Every row comes from one small tree of marks. The marks that hang from a mark follow it in brackets, in the order of their numbers. Every link used is in the known rows. Which tree was each row made from?
In the rows, 128 means zero.
Known rows:
Z524{Z434{Z413{Z698 Z710}} Z730}: [133 137 167 105 146 107 173 132 113 162 207 160 100 116 140  29 158 151
 149 125 135 156 116 116 163 139 103 111 106  69 104 105  83 136 118 123
 146 102 188 113 157  87]
Z898{Z427{Z354{Z64}}}: [133 142  91 116 155 108  90 129 135 133  86 124 126 127  98 103 124 159
  98 131 134 149 141 144 129 155 103 115 124 108 106 126 134 110  99 110
 170 129 156 146 142 101]
Z151{Z548{Z698} Z590}: [127 150  99 145 185  86 100 132 115 129 139 164 138 104 108 132 128 191
 112 138 110 167 158 144 150 133 117 100 129  62 122 134 131 109 118 125
 141 116 151 147 155 103]
Z650{Z590{Z527 Z548{Z151 Z698{Z5 Z413}}}}: [157 130  65  87 163 119 136 143 125 141 156 149 121  97  91 137 137 150
 109 102 162 154 123 189 140  92  51  77  60  74 121 140 153 122 105 123
 166  98 165 153 170 112]
Z650{Z590{Z527 Z548}}: [152 141  74 100 155 117 121 125 131 140 128 140 131  88 115 132 140 161
 117 108 131 144  86 185 124 134  56 115  84  88 117 140 129 130 104 112
 172 107 161 148 186 108]
Z524{Z730}: [122 126 121 123 135 109 121 140 112 152 156 134 114 129 122 115 145 135
 122 129 145 136 112 137 141 135 107 120 109  77 125 110 108 135 149 132
 128 117 170 136 152 104]
Z413{Z434{Z524{Z730}} Z698{Z5} Z710}: [160 139 155 122 156 110 177 134 123 156 231 153 115  94 119  71 174 146
 147 115 130 114 139  83 188 128 102  93 110 106 109 116 119 128  91 116
 152 140 171 107 162  72]
Z918{Z590 Z698}: [148 141 140 127 128 128  37 131 124 141 109 141  85 113 160  71 159 135
 100 130 115 159  73 166 157 130 113 104 146 117 127 126 159 118 127 100
 170 107 136 144 139 119]
Z413{Z710{Z730}}: [144 135 131 117 153 126  98 123 131 149 159 150 129  98 135  94 120 147
 112 106 136 112 125 137 146 120 106 136 107 106 120 133 132 155 111 107
 139 116 172 139 151  98]
Z151{Z590{Z527 Z548{Z698{Z922}} Z650}}: [154 136  78 115 169 126 101 148 124 132 159 148 131  70 101 138 146 179
  95 114 136 150 124 158 139 105  30  78 115  33 132 137 122 129  82 138
 153  82 137 177 150 106]
Z413{Z434 Z698{Z922} Z710{Z730}}: [155 138 167 125 170 128 113 125 128 158 221 177 144  63 154  52 148 136
 130 115 140 107 150  99 210 118  96 120 104 124 105 117 138 156  71  94
 176 142 175 112 164  74]
Z922{Z698{Z5 Z413{Z710} Z548}}: [159 131  87 121 128 119 151 176 153 170 191 156 137 102 145 110 121 142
 165 130 189 140 160 116 175 108  87 100  74 112 155 111 175 151 145 123
 168 106 147 124 178  97]
Z64{Z354{Z427{Z698}}}: [148 147  80 131 131 117  79 123 104 134 148 148 118  98 104 107 148 130
 141 151 145 139 106 166 154 141  95 117 112 140 115 130 150 115 116 136
 153 123 143 130 147 142]
Z523{Z698{Z5 Z548{Z590}}}: [150 137  59 126 135 118 136 171 131 159 145 159 108 116 119 140 133 134
 135 145 175 148 124 133 157 102  90  90  72 130 156 127 157 135 141 131
 160  99 179 126 160 137]
Z922{Z698{Z413{Z710} Z548{Z151}}}: [153 124  90 115 134 119 145 149 139 160 194 158 127  94 133 108 117 143
 150 137 186 149 163 138 169 102 108 111  73 119 134 108 205 160 134 108
 162  94 137 112 161  86]
Z922{Z698{Z413{Z434 Z710} Z548{Z151}}}: [157 129  98 116 136 116 159 143 142 163 214 166 130  86 135  92 129 139
 157 139 185 146 166 135 179  96 111 110  68 125 128 109 206 159 123  94
 170  99 132 106 167  70]
Z590{Z527 Z548{Z151 Z698{Z5}} Z650}: [166 128  61  86 126 143 141 154 108 130 183 124 109  85  69 131 165 162
  99 100 170 133 123 143 111  81  16  58 114  34 130 148 145 131  62 127
 130  61 140 168 126 106]
Z427{Z354}: [146 132  91 129 141 115  97 122 115 135 135 139 122 143 106 133 129 135
 125 129 138 139 125 142 113 144 108 117 113  80 121 127 126 111 117 134
 171 109 154 132 140 137]
Z898{Z427{Z354 Z698{Z5 Z548{Z590{Z527}}}}}: [159 140  58 129 159 103 101 145 133 135 103 103 126 125  89  81 137 143
 133 122 157 150 132 158 140 132  60  71  83  75 122 124 148  99  91 115
 190 105 191 136 126 119]
Z590{Z548{Z151 Z698{Z5 Z413}} Z650}: [159 113  74  96 124 130 146 168 111 133 178 142 109  96  76 131 146 155
 106 101 196 146 144 126 135  74  46  66  98  40 135 140 150 136  87 133
 127  70 131 155 136 118]
Z354{Z64}: [125 146  93 107 138 125 107 139 130 151 112 170 134 120 116 123 115 165
  98 136 146 143 129 118 127 133 114 119 121 122 127 137 138 138 130 128
 139 125 119 154 171 102]
Z523{Z698{Z413 Z922}}: [142 129  91 103 160 123 107 159 130 146 142 167 117 118 138 122 112 118
 116 164 169 141 154 118 181 120  92 119  82 117 135 104 127 136 149 131
 182 106 160 133 164 120]
Z434{Z413{Z698 Z710{Z730}}}: [137 137 155 102 147 102 106 115 123 136 170 178 112  98 130  47 121 157
 123 107 117 134 143 120 158 138 109 143 110 111  96 130 139 149  97 107
 145 104 161 123 125  92]
Z434{Z413{Z698 Z710{Z730}} Z524}: [132 132 149  92 151  88 121 102 126 116 166 179  99 106 107  55 122 161
 106 107  98 137 170 116 160 149 112 143 103 126  84 141 135 154 106 115
 143  94 140 130 100  90]
Z650{Z590{Z548{Z698{Z5}}}}: [150 140  87 116 157 108 114 145 119 147 135 153 133 101 105 149 147 155
 117 102 159 155 112 173 145 118  74 101  81 101 132 145 137 131 115 128
 167 115 182 147 180 137]
Z590{Z527}: [142 137  92 102 140 130 100 118 127 135 138 136 120 115 125 116 140 144
 120 135 128 117 112 136 113 127  79 110 116  85 119 126 126 127 123 118
 142  87 142 153 150  92]
Z918{Z698}: [136 141 125 121 127 127  56 127 107 128 122 142 103 121 135  82 151 140
 107 132 129 146 106 136 141 143 109 122 141 115 128 121 146 126 130 102
 149 110 140 142 142 110]
Z548{Z698{Z413}}: [141 122 113 112 155 111  90 142 106 143 148 167 122 125 123 113 124 136
 119 131 163 138 165 129 156 103 110  99  97 101 125 126 146 134 146 130
 133  77 149 145 138 116]
Z590{Z527 Z548{Z151 Z698{Z5 Z922}} Z650}: [166 125  59  86 126 152 133 166 115 131 193 126 119  79  81 134 165 156
  95 104 182 126 135 134 128  73   4  49 107  24 133 141 133 134  64 138
 154  66 139 176 132 109]
Z434{Z413{Z698{Z5 Z548 Z922}} Z524{Z730}}: [122 116 115 104 127  85 168 157 134 130 190 163 102 123 108  79 140 149
 127 129 142 143 178 100 182 134  83  95  84  90 111 117 112 138 148 152
 165 100 140 132 130 105]
Z524{Z434{Z413{Z698{Z5 Z922} Z710}} Z730}: [137 138 158 105 143 119 175 155 127 165 222 158 107 118 145  39 162 142
 148 124 154 147 126  99 179 127  83  93  96  53 117 102  67 132 121 140
 165 113 193 127 168  94]
Z524{Z434{Z413}}: [126 142 125 100 129 116 135 114 134 136 151 163 105 135 132  70 146 147
 134 138 143 153 122 120 130 131 107 119 102  91 110 126  97 137 135 121
 151  77 148 143 154 104]
Z151{Z548{Z698{Z413 Z922}}}: [130 133  97 122 158 107 111 157 117 134 158 162 147 108 134 106 119 161
 124 142 154 134 185 102 170 117 100  97 113  62 120 124 118 123 133 131
 169  97 144 141 159 104]
Z710{Z413{Z698{Z548{Z151} Z922}} Z730}: [123 105 121 105 158 121  84 127 138 144 148 179 128  93 130  72  90 118
  86 112 153 148 173 131 193 118  87 110  67 120 104 127 174 165 103  98
 148 106 131 136 125 105]
Z548{Z151}: [131 123  94 106 130 128 107 115 121 128 148 140 104 126  99 141 139 137
 108 136 160 137 131 136 123 105 119 110 103  95 116 119 163 133 123 119
 130 100 144 138 141 107]
Z524{Z434{Z413{Z698{Z548 Z922} Z710}} Z730}: [136 131 152 113 142 112 185 151 124 171 224 161 113 103 154  28 152 151
 156 131 154 147 127 110 184 123  89  97  93  63 111  99  85 143 125 126
 169  99 183 111 176  91]
Z151{Z590{Z548{Z698}}}: [136 133  94 140 176 104 106 125 114 139 146 158 132  93 107 147 138 171
 101 122 121 160 135 166 146 124  93 103 115  72 129 130 132 131 114 124
 135 102 154 153 163 114]
Z64{Z354}: [140 134  99 134 123 132  81 119 110 139 165 150 106 113 132 126 145 137
 142 138 150 118 112 170 133 139 116 122 104 114 118 118 133 122 129 128
 134 106 137 141 149 137]
Z590{Z527 Z548{Z151 Z698{Z413 Z922}} Z650}: [163 115  64  79 137 145 133 160 112 129 189 139 119  72  90 114 144 154
  95 111 181 132 147 140 138  72  14  62  97  25 121 135 141 140  73 129
 153  50 121 167 131  97]

Write each row's tree:
[151 123  69 130 110 124 114 160 134 148 139 157 117  92 123 123 138 161
 134 120 183 134 110 130 131  84  82  87  82  88 141 140 167 150 123 130
 145  66 132 137 147 122]
Z698{Z548{Z590{Z650}}}
[118 115 123 104 133  80 156 141 125 127 183 168 103 114 113  69 135 152
 123 133 130 147 178 110 181 141  95 112  88  97  99 116 119 146 146 141
 167  90 136 124 124 100]
Z434{Z413{Z698{Z548 Z922}} Z524{Z730}}
[139 128  88 111 146 123  97 124 134 123 144 146  98 110  80 152 137 162
  97 128 156 162 117 150 123  95  97  97 103  63 123 126 167 123 104 131
 125 107 129 155 135 105]
Z548{Z151{Z590{Z650}}}
[134 123 136 102 157 116 118 132 139 145 169 170 121 113 122  79 141 117
 102 122 142 138 162  87 193 137  84  90  81  97 105 121 117 134 105 121
 166 120 123 140 135  90]
Z710{Z413{Z434{Z524{Z730}} Z698{Z5 Z922}}}
[155 143  81 101 166 113 110 128 113 143 136 149 133  87 108 130 145 161
 111 106 136 150 105 192 133 123  58 104  86  95 117 145 138 132 102 116
 169  96 175 150 170 117]
Z650{Z590{Z527 Z548{Z698}}}
[162 147  86 109 150 108 131 148 139 144 147 149 142  98  98  80 137 129
 140 139 158 139 122  98 180 104  75  93 101 113 128 134 143 116 110 131
 176 135 150 124 178  98]
Z354{Z427{Z698{Z5 Z413{Z434 Z710}}}}
[124 130 129  94 135  84 119 103 121 106 143 174  92 127  98  81 136 158
 113 130 106 150 164 106 143 158 116 134 111 125  88 133 135 138 126 127
 143  82 122 132 104 102]
Z434{Z413{Z698} Z524}
[133 132 120 109 141  96 134 137 129 146 187 168 121 121 120  98 140 122
 132 140 153 161 168 134 174 143 110 131  81 129 123 112 157 154 150 118
 155 109 135 128 133  74]
Z922{Z698{Z413{Z434{Z524{Z730}}}}}
[144 118  90  99 162 109 168 132 103 140 196 145 125  91 105  88 150 144
 108 118 125 129 154 155 153 116  56  85  95  64 109 134 112 138 111 111
 143  67 140 147 145  75]
Z590{Z527 Z548{Z698{Z413{Z434{Z524{Z730}}}}}}
[132 124  99 113 136 104 133 149 147 133 180 175 112 106 115  97 130 158
 133 134 155 152 162 111 174 106  88  87  85  78 119 113 150 125 120 139
 169 106 136 135 154 108]
Z434{Z413{Z698{Z5 Z548{Z151{Z590}} Z922}}}
[157 129 124 110 154 124 140 131 143 156 182 162 129  99 147  77 128 142
 143 127 157 109 135 108 166 100 111 115  87  86 115 117 129 134 118 103
 161 104 131 123 182  71]
Z698{Z413{Z434 Z710}}
[153 137  75  94 163 118 118 122 112 137 147 146 123  89  91 139 146 157
 102 107 145 156 111 200 130 107  63  94  77  92 111 142 159 130  94 113
 163  96 172 148 160 114]
Z650{Z590{Z527 Z548{Z151 Z698}}}
[148 130  86 101 168 134  73 143 118 126 174 156 112  96  83 150 147 155
  81 129 166 155 159 156 149  71  62  58  98  50 124 127 165 123  94 148
 150  84 146 176 117 111]
Z548{Z151{Z590{Z527 Z650}} Z698{Z922}}
[142 137  68 113 153 120 110 177 129 136 166 170 141 107 125 112 128 157
 119 127 161 132 176 110 159  91  65  56  86  39 134 142 121 115 123 153
 173  84 150 163 140 101]
Z151{Z548{Z590{Z527} Z698{Z5 Z413 Z922}}}
[158 126  79 113 126 124 160 171 151 165 204 153 126 104 128 119 122 138
 156 131 200 146 165 124 172  92  92  91  67 107 149 110 195 150 138 122
 162 107 144 122 168  93]
Z922{Z698{Z5 Z413{Z710} Z548{Z151}}}
[156 142 112 107 141 114 144 149 150 151 198 165 127 112 125 106 143 131
 144 128 165 139 168 109 174 124  96 111  79 123 136 122 158 146 132 122
 168 116 138 135 152  77]
Z922{Z698{Z5 Z413{Z434{Z524} Z710}}}
[143 155  45 113 135 107 140 170 138 156 106 162 155 100  83 102 115 159
 118 148 164 165 128 103 165 114  75  85 113 146 141 153 165 125 121 142
 170 149 127 137 192 117]
Z354{Z64 Z427{Z698{Z5 Z548}}}
[128 132 124 116 143 100 146 114 124 135 174 147 112 122 106 101 164 133
 116 134 130 127 138 126 155 135 115 119 100 109 106 126 116 138 133 114
 145 111 137 134 142  80]
Z413{Z434{Z524{Z730}}}
[174 120  75  79 140 144 148 147 106 135 193 135 112  67  89 102 143 168
 104  99 167 130 131 146 123  74  26  67 106  28 116 142 150 138  59 115
 135  49 129 153 131  87]
Z590{Z527 Z548{Z151 Z698{Z413{Z710}}} Z650}
[153 134  73 135 143 121 117 171 135 152 145 136 149 120 122 105 131 133
 148 139 195 132 142 111 171 111  65  78  78  78 151 113 134 126 136 142
 189 115 168 136 178 140]
Z427{Z698{Z5 Z548 Z922}}
[164 134 119 128 108 131  64 160 133 147 120 135  83  87 156  62 160 155
 115 123 146 160  64 158 159 105  81  85 139 103 139 134 177 127 113  99
 174  87 114 139 144 124]
Z918{Z590{Z650} Z698{Z548}}
[163 138  99 123 118 137  86 162 147 155 137 126  90 102 163  66 160 139
 123 127 129 142  74 163 162 103  68  60 126  95 144 130 160 108 128 102
 183  99 129 149 161 111]
Z918{Z590{Z527} Z698{Z5 Z548}}
[137 142 158 102 150 114 140 112 128 146 184 176 109 109 141  32 140 151
 137 121 130 151 130 115 157 135 105 123 104 105 102 126 110 148 104 107
 149  93 170 125 150  94]
Z524{Z434{Z413{Z698 Z710{Z730}}}}
[151 118  67 107 118 137 111 172 135 140 161 151  92 116 125  78 133 134
 122 123 175 149 128 143 157  75  72  54  75  76 144 126 184 119 136 116
 157  87 121 147 146 100]
Z918{Z698{Z5 Z413 Z548{Z151 Z590{Z527}}}}
[139 154  54 113 140 102 129 154 130 154  99 165 156  92  88  94 111 162
 112 153 153 168 127 115 163 122  87 100 118 158 128 151 172 133 119 131
 169 138 122 128 187 110]
Z354{Z64 Z427{Z698{Z548}}}
[151 133 122 138 120 123  68 145 132 152 120 138  92  98 169  64 153 144
 119 134 129 156  78 167 169 115 109  91 133 122 133 124 175 125 135  91
 178  97 128 131 158 121]
Z918{Z590 Z698{Z548}}
[160 127  63 137 154 103 123 126 101 139 142 131 128 139  79 101 119 136
 141 133 169 165 135 162 130 128 100  92  82  75 120 120 171 107 104 122
 187 105 166 105 135 150]
Z427{Z354 Z698{Z548{Z151}}}
[142 150  31 108 132 112 138 170 137 152 113 170 143  98  66 110 119 155
 105 144 175 174 129 117 160  91  77  66  94 140 140 159 191 127 113 149
 166 139 127 139 172 117]
Z354{Z64 Z427{Z698{Z5 Z548{Z151 Z590}}}}
[116 111 117  97 131  85 162 136 123 122 192 167  93 116 100  75 137 149
 116 134 137 150 182 117 178 128 100 104  82  94  94 114 135 145 139 139
 161  90 134 123 117  97]
Z434{Z413{Z698{Z548{Z151} Z922}} Z524{Z730}}
[152 115  93 103 157 142  82 159 114 144 190 184 114  99 115 125 130 130
  96 118 201 136 180 138 172  40  97  55  53  68 124 129 180 145 115 153
 162  65 161 153 115 114]
Z548{Z151 Z590 Z698{Z413{Z710} Z922}}
[153 136  72 113 174 116  98 159 119 149 122 170 153 143 100  84  85 136
 114 140 173 167 162 128 157 141  82  94  81  67 125 124 128 105 116 154
 217 132 138 140 152 139]
Z427{Z354{Z64} Z698{Z413 Z922}}
[152 143 129 127 120 132  53 151 138 144 118 135  84 122 154  81 166 130
 108 124 128 153  74 152 159 121  99  84 141 105 144 129 150 107 131 114
 171 119 142 154 146 125]
Z918{Z590 Z698{Z5}}
[150 142  69 138 127 113  97 132 109 141 153 146 123  90 110 104 143 135
 154 153 154 139 111 167 162 130  93 108 104 143 119 129 161 120 120 131
 158 116 139 121 161 143]
Z64{Z354{Z427{Z698{Z548}}}}
[135 160  70 104 147 106 104 143 123 144  90 167 150 103  80  98 116 156
  98 151 141 171 122 114 153 135  90 111 130 154 123 152 159 127 113 138
 163 146 127 139 171 110]
Z354{Z64 Z427{Z698}}
[146 154  84 121 177 100 101 144 119 123 146 154 129  86  93 122 136 205
 109 126 114 164 136 143 130 121  65  82 134  28 122 146 128 104  85 128
 139  94 134 163 137  91]
Z151{Z548{Z698} Z590{Z527 Z650}}
